Each row comes from the steps of one path. Every step used is in the known rows, and no mark comes twice. Write the path behind each row, first mark first.
Known rows
K/V/C/S: [  4.1   6.4  40.3 -15.5  47.3  39.1  -6.5   6.1  40.3  -0.2  -4.7   0.4
 -17.9  18.0 -30.4  36.7  20.7 -15.0  10.2  -6.4]
L/G/S: [ 26.7  10.9  22.9   3.8   8.3  15.1   2.2   1.1  -5.6 -10.4   9.1  42.4
  -4.2  40.2  -5.6 -32.1 -22.7 -23.8   1.3  -3.7]
G/S/C: [  9.3  -3.7  31.9 -33.8  27.3  27.2 -11.2   3.3 -17.3 -13.7   8.5  -0.2
   0.9  17.0 -43.7 -42.0 -16.0 -22.8   9.2 -10.0]
N/G/S: [ 21.5  21.0  19.8 -23.3  -4.4  -3.0 -19.0 -12.6   0.9  -1.3  13.8   1.2
 -11.8  34.1 -32.6 -30.2 -38.4 -11.0  21.4 -10.5]
G/S/C/V/K: [  5.1  20.3   9.9   5.9  27.9  29.2 -13.5  -1.8 -24.6  -1.7  16.7 -22.0
  23.2 -11.0 -27.0 -10.2   9.0 -14.3  23.6 -20.1]
N/G/V: [ 29.9   1.3  -2.8   7.1  13.0 -14.0 -18.6   6.1  18.0  10.6  -3.9  13.2
 -14.9  20.7 -28.9 -12.3 -20.1 -22.5  20.6   4.8]
K/N/G/S/C/V: [  7.6   7.3   9.4 -27.6 -31.0 -12.4 -13.6   2.3  -4.8 -19.9  -7.3 -12.4
   5.2 -29.4   5.1 -34.7 -37.8  13.9  25.5   6.1]
V/K/L: [ 38.8   3.3  -9.5  25.8  37.8  41.9   7.9 -27.3  18.3  33.1   9.9  19.4
  -4.4  47.9 -53.7  67.0  23.8 -14.4  16.5   9.4]
L/C/V: [ 10.5 -24.3 -11.8   3.4  23.4   1.1  -1.1  -8.6  12.9 -40.8   6.0  -0.3
   9.1  40.8   0.2   5.7   5.6 -28.0  11.9  14.2]
V/C/S/G: [-16.9  -7.4  48.8 -21.5   9.1 -12.5  32.7 -19.6 -16.4 -43.1 -25.9  15.1
 -20.2  25.6 -25.5  17.2  -8.0 -21.9  -1.7  14.3]
C/S/G/V/K: [  0.5  -0.9  28.1   2.8  32.1  12.9  18.5  -8.0 -18.0  -4.8 -37.5  17.3
   7.7  19.7 -21.6  -7.9  22.6 -27.3  12.8 -13.4]
C/S/G: [ -6.5  -5.1  33.0 -38.2  25.5   4.0  42.9 -14.4  -4.8 -29.7 -38.1  25.4
  -2.6  39.0 -11.2  -3.1  -4.6 -27.9  -3.5  11.6]
L/G/S/C: [  9.8   1.7  31.9  -1.9  19.8   5.2   9.4  24.3 -23.6 -22.5  14.9  30.1
   7.4  16.8 -20.5 -57.3 -23.5 -20.7   4.1   1.7]
C/V/K/L/G/S: [21.9 37.0 -8.9 24.1 -1.8 26.2  5.9 -9.4 -4.5  9.0  8.8 23.4 27.8 45.2
 -5.4 22.1 17.1 -4.5 18.3  5.2]
S/C: [ 14.6 -16.3  11.2  -2.2  48.7  16.5  12.7   5.9   1.9  -8.2   5.1  13.5
  -9.0   6.9 -40.0  -4.7 -12.6 -27.3   5.1   7.7]
N/G/S/C: [  7.3   8.4  26.9 -26.0   7.4 -11.8 -14.6   9.9 -17.9 -19.1  14.3 -11.1
  -2.5   8.8 -47.2 -57.5 -41.2  -9.5  24.4  -6.3]
N/G: [ 25.4   6.1  -2.3   7.4  17.4 -19.4   2.8  -7.9  15.7   6.5   8.5  14.3
 -16.4  27.5 -32.8   8.3 -31.4 -18.9  18.7  11.5]
K/L/C/S: [ 10.2 -37.5  23.6 -54.4  35.8  19.9   4.0  -0.3  17.1 -37.2  -7.1  -0.4
  16.5  90.8 -34.9  -7.5  13.7 -17.8   3.7  24.2]
C/V/K: [ 21.6  19.4 -19.3  37.3  37.5  24.5   5.3 -20.8   8.8  18.9  12.1   2.0
   8.6   6.8 -11.9  59.4  15.2 -24.0  18.5  -6.2]
K/L/C: [ 27.3 -39.9  -4.7 -11.3  21.7  13.6   3.6  -8.9  22.6 -31.3   2.3  20.8
  -5.9  82.8 -41.5  11.7  14.2 -18.7   6.4  27.8]
G/S/C/V/K/L: [  6.5  20.3  -0.2 -13.3  14.5  42.3 -12.1  -3.9 -14.4   2.4   6.7 -21.3
  30.5  20.3 -39.9   7.1  27.7  -2.0  25.0   0.8]
N/G/V/C/S: [  4.8   1.8  43.6 -17.9   9.1 -27.9 -19.6  12.7   1.6 -16.7  -2.2 -17.3
 -14.8  14.3 -36.4  -9.6 -21.5 -12.4  17.1  -0.8]
C/V/K/N/G: [ 31.0  15.6 -19.1  48.6 -16.0 -12.4   3.5 -26.5  21.0  18.0  -1.3   2.2
  -7.8 -22.2  10.2  53.0 -16.3  10.9  32.4   6.4]

Write each row's path
[  0.9  14.0  12.3 -39.3  16.5  28.0 -13.4   5.9 -15.3 -21.1   5.4 -16.4
  17.9   1.2 -15.8 -33.7  -7.6 -19.8  13.8  -3.8] | G/S/C/V
[ 37.7  13.8  20.6  21.3 -19.5   3.3 -19.7 -31.7   5.8  16.2   9.8   7.6
 -17.0  -4.6 -19.6   1.6 -30.7  12.2  36.6 -20.5] | V/K/N/G/S
[ 25.7  19.6 -28.9  54.2  17.0  12.3  28.0  -4.9   8.8  16.9   5.1  34.9
  18.3  44.5  -4.5  58.7  23.5  -9.7  12.8  25.4] | C/V/K/L/G
[ -3.6 -12.6  31.1 -40.7  22.9  12.0  20.2   0.3  -7.3 -23.0 -48.4  22.3
   0.4  33.4 -10.1 -26.9   7.7 -33.3   1.1   4.6] | C/S/G/V
[-23.2   6.0  43.0 -14.3  21.7  16.7  26.4  -0.3  17.0 -28.5 -33.2  21.0
 -27.0  22.1 -21.9  23.2  26.6 -14.3   8.2   4.9] | K/V/C/S/G
[ 49.9 -12.3   3.6  45.0  13.1  35.8 -12.3 -19.2  23.5  28.1  -9.1  30.1
 -19.9 -18.6  -9.3  34.9  13.9  -9.3  15.0  -9.7] | G/V/K/N
[ 23.6 -20.6 -15.2  50.7 -18.8 -33.1  -0.6 -16.7  17.0 -27.5   6.5  -3.2
  -0.6   0.3   8.2  19.8 -12.8   9.8  34.7  10.2] | L/C/V/K/N/G
[ 14.4  -0.7   4.0  44.3  14.7  11.0  12.8 -19.1 -12.1  -2.2 -23.8  36.5
 -15.1  11.1 -28.2  11.1  24.7 -30.8  17.5  -6.0] | S/G/V/K
[  8.3   6.8 -10.2  33.0  44.3  15.4   9.9  -0.9  -9.8   7.9  12.6  -9.7
  15.9 -16.3 -26.0  33.0  14.9 -21.5  21.7  -2.1] | S/C/V/K
[ 11.9  -9.9  46.2 -21.3  31.1  15.2 -18.6   4.3   3.1 -15.0  -5.4  -5.7
  -8.2  17.9 -31.1   7.6   3.7 -24.3   2.0  -0.8] | G/V/C/S
[ 18.4 -15.1  44.8 -13.8 -20.1 -22.3 -19.6   2.2  19.3 -17.3 -21.2  -4.4
 -24.5 -15.1  -9.6   2.1 -30.9   6.2  14.1   7.7] | K/N/G/V/C/S
[ 20.0  -6.7  29.3 -22.1 -20.7  -7.5 -13.6   1.1  -3.0 -16.1  -2.2   0.3
 -14.2 -14.6 -20.9 -48.7 -47.4  10.4  24.6   0.3] | K/N/G/S/C
[ 14.1 -22.6  13.6  -9.1  22.3 -21.0 -20.8  12.2   4.6 -19.4  -4.0 -14.1
  23.9  68.3 -49.7 -28.8  18.5  -1.8  32.7   3.3] | N/G/V/K/L/C/S
[ 12.9   6.0 -23.3  16.2  34.0  29.3  11.0  -5.9   0.2  12.7   4.3  -5.8
  23.4  13.0 -39.3  49.8  31.6  -7.8  22.3  19.8] | S/C/V/K/L
[ 42.3 -12.4  -0.2  10.9 -17.2  -7.0 -14.4  -3.8  31.3  10.0 -17.9  25.1
 -26.4  -3.9  -4.5  -1.4 -27.4  -1.4  20.8   8.9] | K/N/G/V
[ 19.4   9.7  12.0  28.2  33.1  36.8  -7.5  -2.5  43.6   9.6  11.8  19.7
 -38.5  11.6 -37.2  54.4  22.3 -15.9  14.6  -0.2] | K/V/C
[ 18.4  -2.2  -8.3  28.9   2.8  21.8  16.3 -21.5  -2.0   6.4 -29.9  40.7
  -8.6  38.4 -43.6  27.3  43.2 -17.2  14.4  11.3] | S/G/V/K/L
[ 13.8   9.1  13.7  38.6  -9.1  10.8  11.1   6.6 -19.4 -12.8   2.8  19.1
  17.9 -33.6  20.4 -15.5  -7.6   5.0  20.0  -3.8] | L/G/S/C/V/K/N
[ -4.9  24.4   7.6 -32.0  -3.2 -15.9 -13.9  11.4 -18.1 -23.9   6.6 -27.9
  15.5  -0.9 -20.6 -45.9 -31.3  -7.1  26.3   1.2] | N/G/S/C/V
[ 42.8  -0.8  -1.0  49.9  -0.7  -8.7   5.1 -30.1  22.1  23.4   5.4  18.8
 -23.8  -8.2 -17.0  41.3 -24.6   7.6  29.1  -1.6] | V/K/N/G
[  5.9   0.1  18.5 -14.9  22.5  23.3  18.4 -11.7  -6.6   2.0 -45.3  22.7
  12.3  48.3 -36.5   9.9  40.6 -14.6  14.2   8.1] | C/S/G/V/K/L
[ 23.3   2.4  26.7  17.7 -14.0  -4.3 -14.7  -6.0 -11.7  -0.3  12.8  -3.2
  -8.5 -28.1 -33.9 -28.0 -34.0  17.2  37.1 -16.2] | V/K/N/G/S/C
[ 13.6 -16.5 -14.3  41.7  30.6   1.6  -3.0 -12.8   3.4 -22.0  18.1  -3.9
  13.8  27.7 -11.9  26.8  24.3 -25.2  21.9  -1.0] | L/C/V/K
[ 12.2 -15.6  33.4   4.4   0.9  20.3  21.0 -22.2  -0.9  -7.7 -52.8  30.3
  -2.6  -6.6   6.7   1.1  13.9 -10.4  12.4  -5.7] | C/S/G/V/K/N
[ -1.5  31.0   6.2   9.8   6.5 -16.3 -19.0   3.8 -27.9  -3.9  19.7 -30.9
  21.3 -11.0 -34.5 -27.0 -16.4  -3.0  39.7 -13.7] | N/G/S/C/V/K
[ 46.1  -8.3   3.6  45.1  16.6  34.9   7.6 -36.8  25.7  25.1   1.0  30.8
 -21.6  -9.8 -13.2  59.2  -0.2  -6.3  15.3  -2.0] | V/K/N
[  3.3  15.2   0.6 -21.8  -2.1  12.8   9.8  21.5 -14.3 -23.3  -3.0  14.9
  28.6  33.6  -8.3 -32.3   2.9  -5.4   6.0  26.7] | K/L/G/S/C/V
[ -1.8  14.8  15.0  -7.3   9.1   4.2  11.3  24.8 -21.8 -31.8   5.2  14.5
  25.3   8.9   6.2 -49.6 -14.2 -19.4   6.9   6.3] | L/G/S/C/V
